Each row was made from one small tree. The marks that hang from a mark follow it in brackets, in the order of their numbers. Every link used is in the known rows. Write each row's tree.
Known rows
J_134{J_179{J_602{J_41{J_254 J_365}}}}: [-3.66 -1.73 -1.56 -0.39 -1.49 +1.32 -0.23 -0.69 +0.00 +3.39 -0.80 -2.59 -3.26 -0.08 +0.37 +1.85 +3.59 +2.31 +0.83 +0.78 -5.88 -0.12 +1.65 -1.31 +3.74]
J_41{J_254 J_365}: [-1.09 +0.85 -0.35 -0.64 -0.31 -1.34 -1.84 -0.50 +0.48 +2.09 +0.11 -1.39 +1.43 -0.79 -0.37 +0.10 +0.54 +0.66 -0.58 +0.16 -2.53 +0.17 -2.04 -1.00 +0.78]
J_179{J_602}: [-0.94 -0.73 -0.20 +1.23 -0.31 +0.59 +2.36 +0.05 -0.79 +1.34 +0.35 +0.54 -0.73 +0.53 +0.25 +3.17 +0.70 +0.10 +0.23 -0.33 -1.07 -0.27 +0.15 -0.07 +1.77]
J_602{J_365{J_254}}: [+2.17 -0.22 +0.82 +3.34 -1.31 -0.15 +0.09 -0.23 +1.17 -0.38 -1.99 -0.82 +2.26 -0.11 +0.64 -2.68 -1.68 -0.02 +2.52 +1.85 +0.05 +0.95 -0.45 +2.09 +2.09]
J_393{J_254{J_365}}: [-0.02 +1.16 -0.47 +1.39 +0.96 +0.82 +0.96 +0.06 +0.74 +1.05 -0.58 -0.36 +5.87 +1.40 +0.33 -3.47 +2.36 -1.27 +1.67 +0.07 +3.28 +0.35 -1.16 -0.36 +2.47]
J_41{J_254{J_365{J_428 J_602}}}: [-1.85 +0.76 -2.65 +4.22 +1.91 -3.17 +3.42 +0.89 +1.74 +3.29 +0.50 -1.05 +2.93 -0.19 +1.09 +1.09 +3.75 -1.70 +0.04 +0.41 +1.78 +0.37 -4.42 +0.90 +1.11]
J_254{J_365{J_428 J_602{J_41}} J_393}: [-1.02 +0.08 -1.91 +2.73 +1.89 +0.85 +3.86 +0.85 +1.78 +1.50 -0.61 -1.92 +0.94 +0.21 +1.64 -4.63 +5.68 -0.72 +1.26 +0.97 -0.77 +0.05 -2.20 -2.30 +0.78]
J_179{J_134 J_602}: [+0.66 -1.13 +0.84 +0.36 -0.20 +0.51 +4.51 -0.01 -0.05 +1.82 -0.19 -0.38 -0.93 +1.01 +1.42 +2.01 +0.72 +1.29 -1.34 +0.24 -1.02 +0.88 -1.58 +2.90 +1.88]
J_899{J_254{J_393}}: [+2.25 +0.01 +1.10 -1.16 +1.22 -2.37 -0.27 +0.83 +1.44 +0.65 +1.76 -1.10 -3.71 -0.73 +0.40 -2.84 +3.04 +1.46 -0.23 +1.89 -1.04 -1.14 -0.36 -1.56 +0.73]
J_365{J_254{J_393} J_428 J_602{J_41}}: [+2.28 -0.78 -0.33 +6.08 -0.21 -0.57 +2.24 +0.19 +2.27 -0.01 +1.22 -1.86 +3.32 -1.42 +0.81 -6.63 +3.67 -0.18 +1.27 +2.46 -2.05 -1.97 -1.81 +0.32 +2.06]
J_365{J_254}: [+2.37 -0.57 +0.62 +2.51 -0.87 -0.68 -0.58 -0.28 +0.77 -0.10 +0.94 +0.03 +3.10 -0.93 -0.06 -1.84 -0.90 -0.81 +1.24 +1.25 +0.50 -0.68 -0.36 +1.56 +1.61]
J_393{J_254{J_365{J_428 J_602}}}: [+0.94 +1.68 -1.95 +6.72 +1.53 -0.91 +4.28 +0.31 +1.27 +1.39 +0.64 -1.20 +8.23 +1.03 +0.90 -4.49 +4.50 -2.09 +1.23 +0.16 +4.33 -0.71 -4.54 +1.22 +2.82]
J_179{J_134{J_602}}: [+0.64 -2.61 +0.70 -1.83 +0.19 -3.22 +1.62 -0.07 +0.46 +0.59 -2.97 -0.37 +1.32 +1.01 +0.99 -2.32 +1.43 +1.73 -2.44 +0.48 -1.49 +0.71 -1.36 +3.17 -0.68]
J_899{J_254{J_365}}: [+0.30 +1.06 -0.42 -0.25 +2.10 -1.47 +0.68 +0.24 +1.33 +2.29 -0.12 -0.84 -1.94 +0.50 +1.89 -0.04 +2.20 -0.54 +0.57 +0.95 +2.14 +0.42 -0.71 +0.17 +2.38]
J_899{J_254}: [+1.58 +0.82 +0.29 +0.52 +0.60 -2.30 -0.25 -0.26 +1.20 +0.94 +0.51 -0.61 -3.69 -0.27 +1.16 -0.55 +1.13 +1.09 -0.21 +0.87 +0.40 -0.89 -0.02 +1.18 +2.26]
J_899{J_254{J_365{J_602{J_41}} J_393}}: [-0.19 +0.66 -1.13 -0.70 +2.54 +0.11 +2.40 +0.47 +1.74 +2.84 -1.92 -2.01 -4.37 +0.99 +2.77 -3.76 +7.29 +0.62 +1.07 +2.15 -1.59 +0.12 -0.86 -3.29 +3.31]
J_134{J_179 J_602{J_41 J_365}}: [-2.49 -4.28 -1.20 -0.62 -1.30 -0.93 -0.67 -0.41 +0.70 -0.20 -6.35 -1.85 -3.92 +1.20 +0.84 -3.69 +2.91 +2.78 +1.67 +1.28 -4.16 +1.17 +3.41 +0.75 +0.66]
J_899{J_254{J_365{J_428 J_602{J_41}} J_393}}: [+0.38 +0.77 -1.78 +3.30 +2.68 -1.36 +3.63 +0.66 +2.90 +2.50 +0.05 -2.46 -2.27 +0.19 +2.58 -4.78 +7.12 +0.26 +0.88 +1.93 -0.43 -0.75 -2.15 -1.11 +3.03]
J_365{J_254{J_393} J_428 J_602}: [+3.69 -0.23 +0.03 +6.59 +0.21 -2.34 +2.58 +0.92 +1.55 +0.01 +2.96 -1.31 +5.74 -1.97 -0.31 -5.45 +3.25 -1.15 +0.99 +2.49 -0.22 -2.00 -4.22 +0.37 +0.29]
J_134{J_179 J_602}: [-1.26 -3.82 -0.87 -1.35 -0.23 -2.85 -1.05 +0.46 -0.71 +0.26 -1.89 -0.51 +0.65 +0.20 -0.88 -1.29 +3.26 +0.98 +0.18 +0.61 -1.63 -0.57 +1.58 -0.10 -1.37]
J_134{J_179 J_602{J_41{J_254} J_365{J_428}}}: [-3.27 -4.11 -2.10 +2.82 -1.32 -4.69 -0.51 -0.12 +2.88 +0.93 -4.14 -2.47 -2.56 -0.34 +0.78 -2.80 +2.68 +2.94 +0.57 +1.40 -3.50 +0.29 +2.04 +3.47 +0.87]
J_254{J_365}: [-1.37 +0.51 -0.73 -0.97 +1.16 +0.75 +0.95 +0.34 +0.18 +1.57 -0.76 -0.31 +1.28 +0.78 +0.78 -0.17 +1.25 -1.39 +1.20 +0.03 +1.72 +1.29 -0.74 -1.20 +0.38]
J_254{J_365{J_602} J_393}: [-0.16 +0.12 -0.93 -0.57 +2.44 +0.43 +3.04 +1.37 -0.30 +1.90 -0.84 -0.91 +2.09 +0.80 +0.70 -1.93 +5.57 -1.52 +1.28 +1.09 -0.23 +0.91 -3.43 -4.64 -0.48]

Write each row's tree
[+1.05 -4.28 -0.06 +2.08 -1.74 -3.29 -1.06 -0.07 +0.45 -0.19 -3.65 -1.46 +2.36 -0.02 -0.28 -4.24 +1.47 +0.92 +2.47 +2.46 -1.65 +0.16 +0.75 +2.23 +0.48]  J_134{J_179 J_602{J_365{J_254}}}
[+1.58 -0.95 +0.57 +4.88 -1.05 -1.01 +6.14 +0.29 +1.59 +0.99 -0.71 -1.66 +0.04 +0.79 +1.99 -0.23 -0.63 +1.66 +0.01 +0.73 -0.20 +1.64 -2.91 +6.04 +1.76]  J_179{J_134 J_602{J_365{J_428}}}
[-0.54 +1.38 -2.39 +6.45 +1.16 +1.00 +3.90 -0.40 +2.04 +1.43 -1.07 -1.51 +5.01 +1.27 +1.83 -5.82 +4.97 -1.01 +1.58 +0.37 +2.15 -0.41 -2.38 +1.10 +4.34]  J_393{J_254{J_365{J_428 J_602{J_41}}}}
[-2.61 -2.80 -1.31 +0.31 -1.17 +2.54 +1.40 -0.24 -0.50 +1.26 -1.09 -1.16 -4.66 +0.59 +0.54 +1.42 +2.79 +1.75 +1.62 +0.57 -3.36 -0.02 +3.46 -0.13 +2.79]  J_134{J_179{J_602{J_41}}}
[+0.35 +0.51 -1.47 +3.20 +2.49 -1.29 +4.15 +1.65 +1.07 +1.56 +1.12 -1.43 +4.07 -0.05 +0.38 -3.34 +5.31 -1.76 +0.78 +0.94 +1.18 -0.07 -4.56 -2.26 -0.71]  J_254{J_365{J_428 J_602} J_393}
[+0.68 -0.37 -0.70 +3.80 -0.55 +1.26 +1.29 -0.92 +0.84 +0.78 -2.10 -0.57 +1.11 -0.03 +1.60 -3.02 +2.22 -0.06 +1.33 +1.65 -1.75 -0.84 -0.09 +0.62 +3.85]  J_365{J_254 J_602{J_41}}
[+2.28 +1.02 -0.25 +3.42 -0.31 +0.50 +0.62 -0.90 -0.36 +1.56 -0.18 -1.60 +6.31 -0.52 +0.20 -3.75 +2.49 -1.20 +0.91 +1.33 -1.89 -0.86 -3.91 -0.80 +2.28]  J_41{J_365{J_254 J_602}}
[-1.22 -1.67 -0.56 +1.19 -0.67 -4.16 +0.87 -1.14 +3.07 +2.37 -2.22 -2.74 +2.16 -0.20 +1.55 -4.94 +2.31 +2.87 -3.12 +0.72 -4.39 +0.13 -2.56 +4.15 +1.15]  J_179{J_134{J_602{J_41{J_254 J_365{J_428}}}}}
[+2.08 -3.77 +1.86 +0.31 -1.29 -1.56 +1.51 -0.15 +2.80 +0.07 -5.32 -2.16 +1.27 +0.65 +1.88 -9.02 +1.79 +2.91 +0.55 +3.42 -4.65 +1.24 -0.24 +2.69 +1.40]  J_179{J_134{J_602{J_41 J_365{J_254{J_393}}}}}
[-1.39 -0.19 -0.45 +3.32 -1.03 -0.88 +3.52 -0.91 +2.40 +3.37 +0.28 -2.78 -0.56 -0.15 +2.05 -0.48 +1.21 +2.68 -1.86 +0.47 -4.20 +0.40 -2.71 +4.29 +3.64]  J_179{J_134 J_602{J_41{J_254 J_365{J_428}}}}
[+1.45 +0.88 -0.78 -0.34 +3.00 -1.52 +2.79 +1.21 +0.94 +2.89 +0.03 -1.76 -1.47 +0.46 +1.77 -2.48 +6.72 -0.46 +1.01 +1.97 +0.47 +0.03 -3.17 -3.42 +1.71]  J_899{J_254{J_365{J_602} J_393}}
[-1.25 +1.20 -1.24 +0.43 +0.39 -1.10 +0.29 -0.55 -0.08 +3.06 -1.08 -1.71 +1.50 -0.28 +0.22 -0.03 +3.26 +0.03 -0.70 +0.37 -3.09 -0.20 -4.23 -1.69 +1.33]  J_41{J_254 J_365{J_602}}
[-1.58 -0.09 -1.59 -0.98 +1.95 +2.46 +2.64 +0.75 +0.61 +2.00 -2.44 -1.51 -0.44 +1.25 +1.69 -3.17 +6.07 -0.48 +1.45 +1.08 -2.23 +1.02 -1.20 -4.56 +1.32]  J_254{J_365{J_602{J_41}} J_393}
[-2.19 +0.93 -1.24 +2.93 -0.83 -0.74 -0.98 -1.04 +2.56 +1.56 +0.62 -2.32 +0.59 -1.23 +0.64 -2.38 +0.54 +1.26 -0.58 +0.23 -3.04 -0.53 -0.92 +1.30 +1.68]  J_602{J_41{J_254 J_365{J_428}}}
[-1.05 +0.45 -0.42 +1.81 -0.33 -1.13 -0.88 -0.10 +2.70 +1.45 +1.43 -2.78 +0.63 -1.87 -0.16 -4.67 +2.26 +1.97 -0.44 +1.17 -4.58 -0.82 -1.51 -1.60 +0.67]  J_602{J_41{J_254{J_393} J_365{J_428}}}
[+0.62 +1.40 -0.90 +5.49 +0.81 -0.97 +2.24 +0.24 +2.02 +0.57 +1.51 -0.92 +7.98 +0.26 +0.20 -4.85 +2.03 -1.67 +1.34 +0.15 +4.63 -0.38 -2.57 +1.82 +2.08]  J_393{J_254{J_365{J_428}}}
[+0.46 +0.14 -0.53 +1.90 +1.64 -1.09 +2.15 +1.62 +1.62 +0.61 +2.60 -1.23 +4.23 -0.70 -0.01 -3.53 +2.62 -1.34 +1.06 +0.81 +1.75 +0.15 -2.37 -1.60 -1.63]  J_254{J_365{J_428} J_393}
[+2.85 +0.93 +0.15 +6.41 -1.21 -1.10 -0.42 -0.74 +1.48 +0.03 +3.23 -1.85 +7.94 -2.05 -0.50 -5.19 -0.52 -1.20 +0.81 +1.11 +0.27 -1.43 -2.91 +2.07 +1.10]  J_41{J_365{J_254 J_428}}
[+0.49 -2.61 +0.12 +1.55 -1.75 +2.88 -0.07 -0.28 -0.07 +1.69 +1.03 -3.11 +1.69 -1.09 -0.42 -4.29 +4.25 +1.32 +3.07 +2.84 -6.16 -1.16 +0.97 -2.84 +3.00]  J_134{J_179{J_602{J_41{J_365{J_254{J_393}}}}}}
[+1.24 +0.59 +0.22 -1.48 +2.49 -1.40 +0.72 +1.18 +1.62 +2.07 +0.89 -1.21 -1.74 +0.11 +1.11 -2.66 +4.35 +0.08 +0.88 +1.71 +0.69 +0.13 -1.27 -2.81 +0.97]  J_899{J_254{J_365 J_393}}
[+0.43 -4.37 -0.91 +5.55 -2.24 -2.96 -0.25 -0.56 +2.52 -0.63 -3.24 -2.31 +1.84 -0.70 +0.63 -6.59 +1.56 +1.59 +2.56 +2.43 -2.21 -0.49 +1.68 +4.24 +1.92]  J_134{J_179 J_602{J_41 J_365{J_254 J_428}}}
[+2.91 +0.22 -0.82 +7.60 -0.36 -2.38 +2.50 -0.13 +1.18 +0.38 +1.94 -0.58 +5.51 -1.36 +0.33 -3.11 +1.56 -1.51 +0.82 +1.39 +1.22 -1.73 -3.78 +3.07 +1.82]  J_365{J_254 J_428 J_602}
[-0.61 -1.81 +0.35 -2.17 -0.53 -0.19 +0.54 -1.66 +0.92 +1.31 -4.69 -2.45 +1.10 +1.14 +1.81 -5.59 +2.40 +2.51 -2.34 +0.37 -4.99 +1.09 -0.89 +1.35 +0.80]  J_179{J_134{J_602{J_41{J_365}}}}
[-3.31 +0.22 -2.01 +2.51 +0.74 -1.41 +0.92 +0.08 +3.34 +2.42 -0.33 -1.22 -0.25 -0.22 +1.60 -0.58 +1.16 -0.14 +0.33 +0.36 +0.35 +0.62 -0.27 +1.47 +2.04]  J_602{J_41{J_254{J_365{J_428}}}}
[+3.42 -1.16 +1.22 +7.35 -1.82 -1.39 +5.56 +0.06 +2.40 +0.84 +0.23 -1.67 +3.63 -0.06 +1.93 -1.93 -1.54 +0.80 +0.88 +1.92 +0.33 +0.89 -3.47 +7.85 +3.29]  J_179{J_134 J_602{J_365{J_254 J_428}}}
[-1.25 -0.49 -1.47 +3.06 +0.67 -2.40 +2.04 +0.52 +2.45 +1.61 +0.46 -1.68 -1.04 -1.14 +0.67 -2.85 +4.47 +1.16 -0.44 +1.58 -3.06 -1.46 -1.92 -0.44 +1.38]  J_365{J_428 J_602{J_41{J_254{J_393}}}}
[-1.09 +0.39 -1.88 +2.60 +2.27 -3.34 +3.24 +1.77 +1.83 +2.93 +1.66 -1.58 +3.09 -0.69 +0.41 -1.31 +5.05 -1.08 +0.32 +1.19 +0.46 +0.03 -4.95 -1.75 -0.46]  J_41{J_254{J_365{J_428 J_602} J_393}}
[-0.56 +1.49 -2.43 +4.40 +2.13 -1.16 +3.71 -0.25 +2.81 +2.71 -0.95 -2.01 -2.67 +0.75 +3.33 -2.55 +5.19 -0.25 +0.58 +1.17 +1.14 -0.39 -1.82 +1.57 +4.30]  J_899{J_254{J_365{J_428 J_602{J_41}}}}
[-0.40 +0.96 -2.20 +4.63 +1.88 -1.03 +4.13 +0.80 +0.73 +1.85 +0.10 -1.01 +3.22 +0.26 +1.09 -1.03 +3.73 -2.11 +0.74 +0.01 +2.60 +0.30 -3.96 +0.50 +0.53]  J_254{J_365{J_428 J_602}}
[-1.05 -0.67 -0.46 +2.79 -0.67 -2.15 +0.46 +0.64 +3.74 +0.50 -0.82 -2.25 -2.33 -0.97 +0.84 -3.75 +0.97 +2.44 +0.89 +1.77 -3.17 +0.46 -0.28 +0.80 +0.88]  J_602{J_41{J_254{J_393}} J_365{J_428}}
[-1.85 -3.86 -1.65 +3.22 -1.43 -2.73 +0.25 -0.11 +1.83 -0.65 -4.28 -2.26 -1.38 +0.34 +0.72 -4.83 +2.60 +2.48 +1.20 +1.14 -2.74 +0.44 +2.42 +2.78 +0.20]  J_134{J_179 J_602{J_41 J_365{J_428}}}
[+2.66 -3.14 +0.29 +6.57 -1.83 -1.64 +2.88 +1.35 +1.39 +0.30 +2.31 -2.34 +2.41 -1.67 -0.55 -3.01 +2.35 +0.81 +3.79 +3.07 -1.63 -0.62 -0.79 +1.76 +1.37]  J_134{J_179{J_602{J_365{J_254{J_393} J_428}}}}
[-2.90 -2.38 -1.28 +3.07 -1.06 -4.91 +0.39 -0.55 +3.31 +0.92 -4.22 -1.11 -1.02 +0.28 +1.27 -2.30 +0.86 +2.31 -0.36 +0.72 -2.72 +0.38 +0.61 +3.14 +1.62]  J_134{J_602{J_41{J_254} J_365{J_428}}}
[+1.29 +1.69 -2.02 +4.81 +2.74 -2.97 +3.80 +0.58 +1.83 +2.69 +0.94 -1.46 +0.19 +0.35 +2.44 -1.53 +4.86 -1.27 +0.27 +0.96 +3.06 -0.63 -4.17 +1.61 +2.47]  J_899{J_254{J_365{J_428 J_602}}}
[-0.62 -2.92 +0.44 -1.22 -0.92 -0.89 +1.86 -0.77 +1.82 +0.30 -7.17 -1.80 -2.06 +2.04 +2.60 -4.71 +0.77 +3.29 -0.99 +1.01 -3.64 +2.40 +0.25 +3.69 +1.30]  J_179{J_134{J_602{J_41 J_365}}}
[-2.16 +0.17 -0.59 +0.44 -1.15 +3.48 +1.14 -1.27 -0.31 +1.90 -1.52 -1.40 -1.73 +0.92 +1.04 +0.08 +1.91 +0.87 +0.35 -0.56 -4.76 +0.17 +0.16 -2.01 +3.21]  J_179{J_602{J_41{J_365}}}
[+0.76 -1.24 +0.98 +1.09 -0.88 +0.31 +4.86 +0.12 +0.45 +1.48 -2.98 -1.31 -2.16 +1.74 +2.23 +1.02 -0.42 +2.08 +0.06 +0.72 -1.74 +2.47 -1.87 +3.88 +2.23]  J_179{J_134 J_602{J_365}}
[-0.94 +1.06 -1.90 +0.49 +2.37 +0.62 +2.50 -0.37 +1.56 +3.23 -3.23 -1.53 -4.39 +1.66 +3.32 -1.30 +5.42 +0.30 +0.75 +1.15 -0.17 +0.43 -0.54 -0.91 +4.82]  J_899{J_254{J_365{J_602{J_41}}}}
[-2.54 -0.29 -1.31 +1.03 +1.20 -1.41 +1.05 +1.02 +3.41 +2.00 +0.72 -1.58 -0.29 -0.82 +0.99 -2.68 +2.95 +0.17 +0.68 +1.20 -1.03 +0.38 -0.67 -1.11 +0.55]  J_602{J_41{J_254{J_365{J_428} J_393}}}
